In the rows, 128 means zero.
Known rows, with every step that occurs:
toted-raru-tulepo: [143 189 148 120 108 113 143 142 148 107 134 147 132  90 151 166 121 103
 113 128 110]
tulepo-feza: [ 87 107 144 127 144 146 125  93 119 116 119 120 143  92 108 119 175 147
 127  50 125]
raru-tulepo-busu: [142  80 107 138 123 133 103 146 174 134 158 107 127 141 118 169 108 132
 138 139 150]
raru-tulepo-feza: [107 110 124 165  96 114 103  97 138  76 150 124 115 103 104 155 167 144
 111  55 130]
ritura-raru-tulepo-busu-toted: [148 126 141 148  94 146 119 156 131 172 211  52 165 118 115 107  52 124
  81 132 147]
gobe-feza-toted-raru-tulepo: [137 174 147 145 145 124 126 106  92  58  76 195 154 129 162 114 180 162
 127 137 126]
toted-raru-tulepo-feza: [110 157 150 135 112 110 143 114 141  83 122 159 122  83 141 178 148 139
 107  68 121]
feza-dosutu: [121 142 153 108 112 145 115 109 122 159  72 125 104 176 141  66 176  56
 178 146 112]
busu-rori: [115 124 129 141 146 108 120 106 144 191 196  79 144 138 139  75  63 114
 108 119 119]
ritura-raru-tulepo-busu-dosutu: [118 138 110 133  91 149 142 152 144 201 249  54 108 147  98 118 140  94
  79 116 134]
feza-toted: [166 131 127 122 144 163  99 114 103 150  86 134 132 137 123 115 130 122
 150 146 107]
toted-raru-tulepo-busu: [141 129 135 110 135 123 143 160 175 137 131 150 134 116 152 191  97 126
 130 146 139]
busu-dosutu-feza-toted-raru: [104 152 131 126 147 164 158 112  77 111  70 171  94 127 108  83 193 105
 144 114 102]
tulepo-busu: [126  73 123  98 169 164 122 147 159 180 130 110 158 134 124 135 111 134
 162 145 149]
busu-dosutu: [134 131 120 102 129 168 140 117 125 166 150  57  89 113  78  70 181  61
 137  99 101]
ritura-raru: [105 205 158 110 117 160 152 138 103 192 207  85 177 104 130  89 141  95
  84 114 106]
raru-tulepo: [145 144 125 147  96 119 101 126 146 103 160 107 125 111 115 143 136 104
 122 120 118]
busu-gobe: [112 133 100  77 121  97 114 107 131 174 164  52 135 113  91  77 149  73
 159 141 106]
toted-raru: [132 184 166  84 153 144 162 144 131 144 108 146 156  80 153 136 126 103
 131 129 104]
feza-rori: [117 124 128 135 133 119 116 138  99 119 132 140 132 162 154 113 105 164
 112 135 108]

Rows:
[ 97 122 123 132 131 129 161 147 149 106 124 163 103 125 124 154 152 119
 133 124 142] : toted-raru-tulepo-busu-dosutu-feza
[189 154 168 135 106 129 125 137 125  93 102  90 146  61 129 114  44 106
 113 128 119] : busu-toted-raru-tulepo
[179 122 121 126 139 135 118 147 145 142  86 170 114 150 150 191  90 147
 142 166 134] : feza-toted-raru-tulepo-busu
[182 113 105 121 130 148 130 140 143 158 101 135  70 158 121 164 118 116
 135 152 128] : feza-toted-raru-tulepo-busu-dosutu
[ 91 111 102 119 135  53 138 139 133  97 146 153 134 174 166 138 123 179
 126 164 146] : toted-raru-tulepo-busu-gobe-feza-rori
[107  84 117 113 177 172 156 137 115 150  74 169 104 154 114 118 154 135
 165 139 141] : tulepo-busu-dosutu-feza-toted-raru
[ 85 107 112 152 123 103 157 156 126  85 125 186  91 168 152 158 124 163
 114 133 139] : toted-raru-tulepo-busu-dosutu-feza-rori
[119 205 142 147  75 130 132 140 120 155 236  90 153 112 128 120 137  97
  70 112 112] : ritura-raru-tulepo
[169  81 160  93 175 164 139 158 142 166  83  92 171  90 133 116  27 137
 149 152 150] : tulepo-busu-toted-raru
[ 92 108  96 134 135  93 122 123 112 103  87 193 126 160 130 147 131 153
 167 168 141] : dosutu-feza-toted-raru-tulepo-busu-gobe
[109 169 139 164 126 125 128 119  88  52  66 234 138 125 153 149 149 151
 140 137 118] : dosutu-feza-toted-raru-tulepo
[102 126 112 101 140  77 144 128 157 117 144 129 148 129 141 133 148 136
 143 153 149] : toted-raru-tulepo-busu-gobe-feza
[178 152 183 103 144 154 141 136 111 126  80  87 171  54 134  84  49 104
 127 129 115] : busu-toted-raru
[123  62  85 168 121 147 106 125 129 111 121 143  76 178  91 135 156 135
 150 133 150] : raru-tulepo-busu-dosutu-feza-toted
[124 130 150 121 156 148 135  95 100 119  57 175 127 105 137 147 151 166
 128  78 116] : tulepo-feza-toted-raru
[128  67  74 134 129  89  84 107 140 123 141 105 125 182 107 113 154 153
 160 169 158] : raru-tulepo-busu-gobe-feza-toted
[147 114 158 167 101  97 120 123  99  56  93 127 128  98 146 127  41 184
  80  85 126] : busu-toted-raru-tulepo-feza-rori
[166 115  90 102 125  96 112 133 146 168 110 125 100 157 130 169  94 128
 155 182 128] : feza-toted-raru-tulepo-busu-gobe
[139 112 120 134 160 145 137 116 117 102  89 158 112 164 132 107 189 156
 137 140 144] : gobe-feza-toted-raru-tulepo-busu-dosutu
[ 77 141 104 128 107  93 131 126 126 165 247  73 170 153 118  85 164 126
  97 140 150] : ritura-raru-tulepo-busu-gobe-feza
[137 104 114 175 100 120  84  89 120  79 114 140  96 134 107 161 155 164
 118  73 126] : raru-tulepo-feza-toted
